Each row comes from the steps of one path. Every step used is in the known rows, and no mark comes twice. Write the path behind each row, first mark first.
Known rows:
buruda > ketid: [ 0.61  1.69 -2.26 -3.21 -2.18  1.50 -0.30 -1.16 -1.00  0.17  0.04  0.67
  0.28  2.43  0.05 -1.32 -0.70 -0.26  3.10]
molin > nezoz > puvi: [ 0.39  4.06 -1.56  1.23  1.58 -4.47  1.01 -0.95 -1.34  2.58  2.95 -1.37
  1.48 -0.39 -1.07  1.43 -2.95  0.34  1.05]
molin > nezoz > rimu > buruda: [-0.23  0.92 -1.20  2.38  2.49  1.07  3.79  1.14  0.64  5.59  0.92  1.48
  2.87 -5.00 -1.48  1.17  0.32  0.00 -1.16]
nezoz > molin > rimu: [ 1.97 -0.48 -1.81  1.22  0.64  5.43 -0.72  0.13 -3.07  1.61 -0.20 -2.03
  3.91 -0.53 -1.07  2.73 -2.89 -0.96  1.23]
buruda > rimu > nezoz: [-0.36  1.23  1.04  0.28  1.72 -4.09 -0.32 -1.19 -2.19 -4.86 -0.99  0.53
 -2.24  0.77 -0.94  5.48 -0.58 -3.89 -1.14]
molin > rimu > buruda > ketid: [-1.49  1.80 -3.56 -4.12 -0.80  7.09  4.43  4.15  3.70  5.02  1.83 -2.02
  1.39 -1.03  0.46 -1.72  0.48 -0.74  2.00]
puvi > nezoz > molin > rimu > buruda: [-0.21 -0.14  2.84  2.21 -1.61  5.38  3.31  0.18 -0.69  7.42  0.77 -2.02
  2.64  0.18  0.49 -1.28  0.88  2.14  0.76]
molin > nezoz > rimu > buruda > ketid: [-1.22  0.13 -5.95 -0.13  1.01  3.12  4.55  2.26  1.94  8.98  1.81  2.85
  1.19 -2.26 -0.20 -1.21  2.17 -1.01 -0.57]
nezoz > buruda: [ 2.76 -0.77  3.00 -0.92 -2.02 -0.75 -1.94 -0.29 -2.05  0.36  1.03 -1.02
  2.10 -2.50  0.69 -1.14 -1.55  2.53  2.28]
molin > rimu > nezoz: [ 0.47  1.70 -0.44  0.49  2.73  0.84  1.60  0.32  0.79 -1.95  2.99 -1.70
  1.96 -3.09 -0.57  2.47 -1.55 -2.56 -0.42]
bofu > ketid > buruda: [ 1.79  1.60  2.68 -3.21  0.12  2.30 -3.70 -2.56  1.14 -6.78 -2.19  2.05
  2.33 -2.79 -1.11 -4.74 -1.40  1.31  2.87]
molin > nezoz > buruda > ketid > bofu: [-0.80 -2.09 -5.34  1.41  1.47 -0.84  1.10  0.83  1.18 -0.69  2.21  0.45
 -1.40 -0.64  0.80 -2.07  2.53 -0.20  0.73]
ketid > bofu: [-0.54  1.28  0.56  0.76 -1.07 -2.06 -0.28 -4.03 -1.71 -8.58 -2.37 -0.82
 -0.56  1.54 -1.35  2.24 -2.05  0.76  1.88]
bofu > ketid > buruda > rimu > nezoz > molin: [ 0.14 -2.11 -0.96  1.50  2.97  1.16 -3.67 -1.42 -1.57 -4.82 -4.04  4.55
 -0.77 -0.07 -1.74  0.26  0.82 -4.15 -1.07]
ketid > buruda > rimu > molin: [-1.14  1.17  4.29 -3.12  2.09 -0.80 -2.31  3.60  1.84 -3.03 -3.51  0.63
 -3.00  1.63 -0.86  1.28  0.13 -0.71 -1.61]
puvi > nezoz: [ 1.70  2.35  6.59 -0.38 -3.44 -2.44 -0.70 -5.34 -2.35 -1.06  0.65 -0.56
  0.36  1.84  1.05 -1.64 -0.28  3.15  1.90]
molin > nezoz > rimu > buruda > ketid > bofu: [-3.40 -0.98 -7.72  1.52  0.60  1.55  5.28  0.50  2.83  3.67  0.19  2.82
 -1.30 -0.30 -0.32  0.02  2.79 -1.35 -1.46]
nezoz > rimu: [ 2.40  0.03  0.05 -1.26 -3.16 -0.09 -1.53 -3.60 -2.96  1.39 -0.57  1.48
  1.87 -0.58  0.09  2.21 -2.71  0.44 -0.04]
rimu > molin > nezoz > buruda: [ 0.85 -0.73  1.61  3.85  5.74 -2.10 -0.30  5.21  3.09  0.76  2.70 -2.95
  2.24 -5.36 -0.57 -1.20  0.21  2.36 -2.18]
bofu > ketid > buruda > rimu > nezoz: [-0.12  0.58  1.29 -2.09  2.55 -1.17 -2.93 -1.58  1.36 -8.39 -2.44  3.29
 -1.96 -1.67 -0.92 -0.41  0.80 -3.37 -0.98]

Write each row's path:
[ 0.85 -0.38  0.55  0.33 -0.89 -0.82 -1.59 -0.01  0.98  0.91 -0.82 -0.77
  1.28 -0.65 -0.12  1.82 -2.53  1.56 -3.23]	nezoz > rimu > molin
[ 1.20  0.96  2.27 -4.89  0.10  1.24 -4.58 -1.78  0.55 -8.36 -4.01  1.78
 -1.11 -0.82 -0.80 -0.88 -0.63 -1.21  0.84]	bofu > ketid > buruda > rimu
[-0.34  0.61  2.70 -3.14  2.49  0.61 -4.56  2.00  4.23 -8.62 -4.24 -0.40
 -1.66 -0.79 -0.95 -1.29 -0.41 -0.11 -2.38]	bofu > ketid > buruda > rimu > molin
[ 1.49 -1.52  0.02  0.48  1.40  0.66  0.89  2.20  1.00  1.61  4.81 -2.00
  2.05 -5.29  1.32  0.16 -0.38 -1.17 -0.81]	molin > rimu > nezoz > buruda
[ 0.73 -2.04  7.20 -0.52 -2.48 -4.38 -2.60  1.02  1.04  0.45  0.43 -3.27
 -3.37  1.75  2.98 -0.41  1.77  3.30 -3.77]	puvi > nezoz > buruda > rimu > molin
[-0.44  3.18 -0.73  0.86 -1.32 -6.32  1.08 -2.54 -1.82  1.60  2.42  0.04
 -0.08  1.72 -0.35  1.41 -2.95 -0.66  0.55]	rimu > nezoz > puvi
[ 1.84 -1.57  2.53 -2.97 -6.26 -0.46 -1.00 -2.34 -0.99  6.03  3.41  0.57
 -1.16  2.45  4.26 -6.26  2.72  3.50  1.99]	puvi > nezoz > buruda > ketid
[-3.43 -2.00 -7.92  0.83 -0.71  7.90  4.44  2.52  1.35  3.18 -1.33 -0.87
  0.17  2.65 -0.49  0.16  1.21 -1.53  1.11]	nezoz > molin > rimu > buruda > ketid > bofu
[-0.66 -1.47  0.54  1.57  2.72 -0.21 -1.43  0.27 -4.21  0.91 -3.18  5.54
 -2.13  2.38 -1.58  2.80  1.50 -4.65 -0.22]	ketid > buruda > rimu > nezoz > molin
[ 0.37  1.58  3.87 -4.70 -0.24 -0.15 -2.29 -0.20 -2.29 -2.57 -3.08  2.85
 -2.47  1.50 -0.57  1.67 -0.05 -1.75  1.60]	ketid > buruda > rimu
[-1.75 -3.05 -4.60  0.86 -1.42 -2.55  1.10 -0.72  0.74 -1.56  1.89  1.89
 -2.86  1.33  1.54 -1.93  2.48 -1.14  0.17]	rimu > nezoz > buruda > ketid > bofu
[-2.25 -2.52 -5.12  2.98  3.86 -1.49  1.03  4.49  5.02 -1.13  2.04 -1.74
 -1.87 -0.56  0.57 -2.38  2.77  0.98 -2.51]	rimu > molin > nezoz > buruda > ketid > bofu
[-0.15 -0.10 -1.18  1.79  1.01  7.21  3.03  3.15 -0.57  5.17 -0.65 -2.09
  4.34 -2.12 -1.69  1.45 -1.37 -0.22  1.44]	nezoz > molin > rimu > buruda
[ 2.84 -0.96  7.15 -0.47 -4.87 -2.63 -1.59 -3.45 -2.20  2.56  2.52 -0.80
  0.53 -0.24  2.89 -3.86  0.85  4.66  1.58]	puvi > nezoz > buruda
[-0.48  1.26  2.47 -0.86  1.59 -2.28 -1.93  2.23  0.92 -5.22 -2.89 -3.23
 -1.86  1.62 -1.11  4.63 -1.73 -0.57 -2.56]	buruda > rimu > molin
[-0.32 -2.73  0.58 -1.46 -6.59 -1.95 -0.20 -4.09 -0.29  0.60  1.76  0.41
 -3.70  4.47  4.14 -5.11  3.39  3.42  1.25]	puvi > nezoz > buruda > ketid > bofu
[-2.87 -1.59 -1.91 -1.27 -7.59  0.51  3.94 -4.39  1.42  5.03 -0.43  2.76
 -3.63  4.80  2.88 -3.05  3.61  2.14 -0.84]	puvi > nezoz > rimu > buruda > ketid > bofu
[ 2.03 -0.56  2.26  1.79 -2.08  3.67 -0.28 -2.84 -3.00  3.90  1.28 -1.85
  2.25  1.61  1.14  0.02 -0.62  1.30  0.54]	puvi > nezoz > molin > rimu
[-0.33  2.52  1.08  3.98  7.06 -2.03  0.54  3.25  2.87 -2.71  0.86 -2.76
  2.12 -3.19 -2.45  1.14 -0.94  0.83 -1.81]	rimu > molin > nezoz
[ 0.70 -1.88  3.17 -0.98  0.34 -2.46 -2.94  4.06  1.19 -1.77 -1.05 -3.45
 -1.76 -0.52  0.76  2.31 -0.50  0.98 -2.95]	nezoz > buruda > rimu > molin
[ 1.81 -1.54 -1.61 -3.40 -3.51  1.35 -1.29  0.77 -0.84  3.73  1.87  0.45
  0.43  0.18  2.04 -3.47  0.54  1.31  2.69]	nezoz > buruda > ketid
[-3.70  0.85 -3.57 -1.25 -2.19  1.75  4.06  0.19  2.06 -1.81 -2.07  0.53
 -1.74  2.86 -0.58 -1.32  1.46  0.38  2.46]	rimu > buruda > ketid > bofu
[-0.06 -1.39 -1.21  3.89  2.12 -1.78 -1.15 -1.04 -5.09 -1.36 -2.56  1.75
 -1.01  2.30 -1.86  6.29 -0.45 -4.57 -1.24]	buruda > rimu > nezoz > molin
[-1.20  3.80 -1.13  2.88  3.94 -5.24  1.09  2.70  2.38  2.26  2.59 -3.55
  1.00 -0.38 -1.36  1.01 -2.72  1.41 -2.06]	rimu > molin > nezoz > puvi
[ 0.49 -0.64 -0.87  5.43  2.10 -0.76 -0.14 -1.87 -4.21  0.17 -0.85  2.08
  2.44  0.37 -2.25  2.43 -1.07 -2.07  0.79]	rimu > nezoz > molin
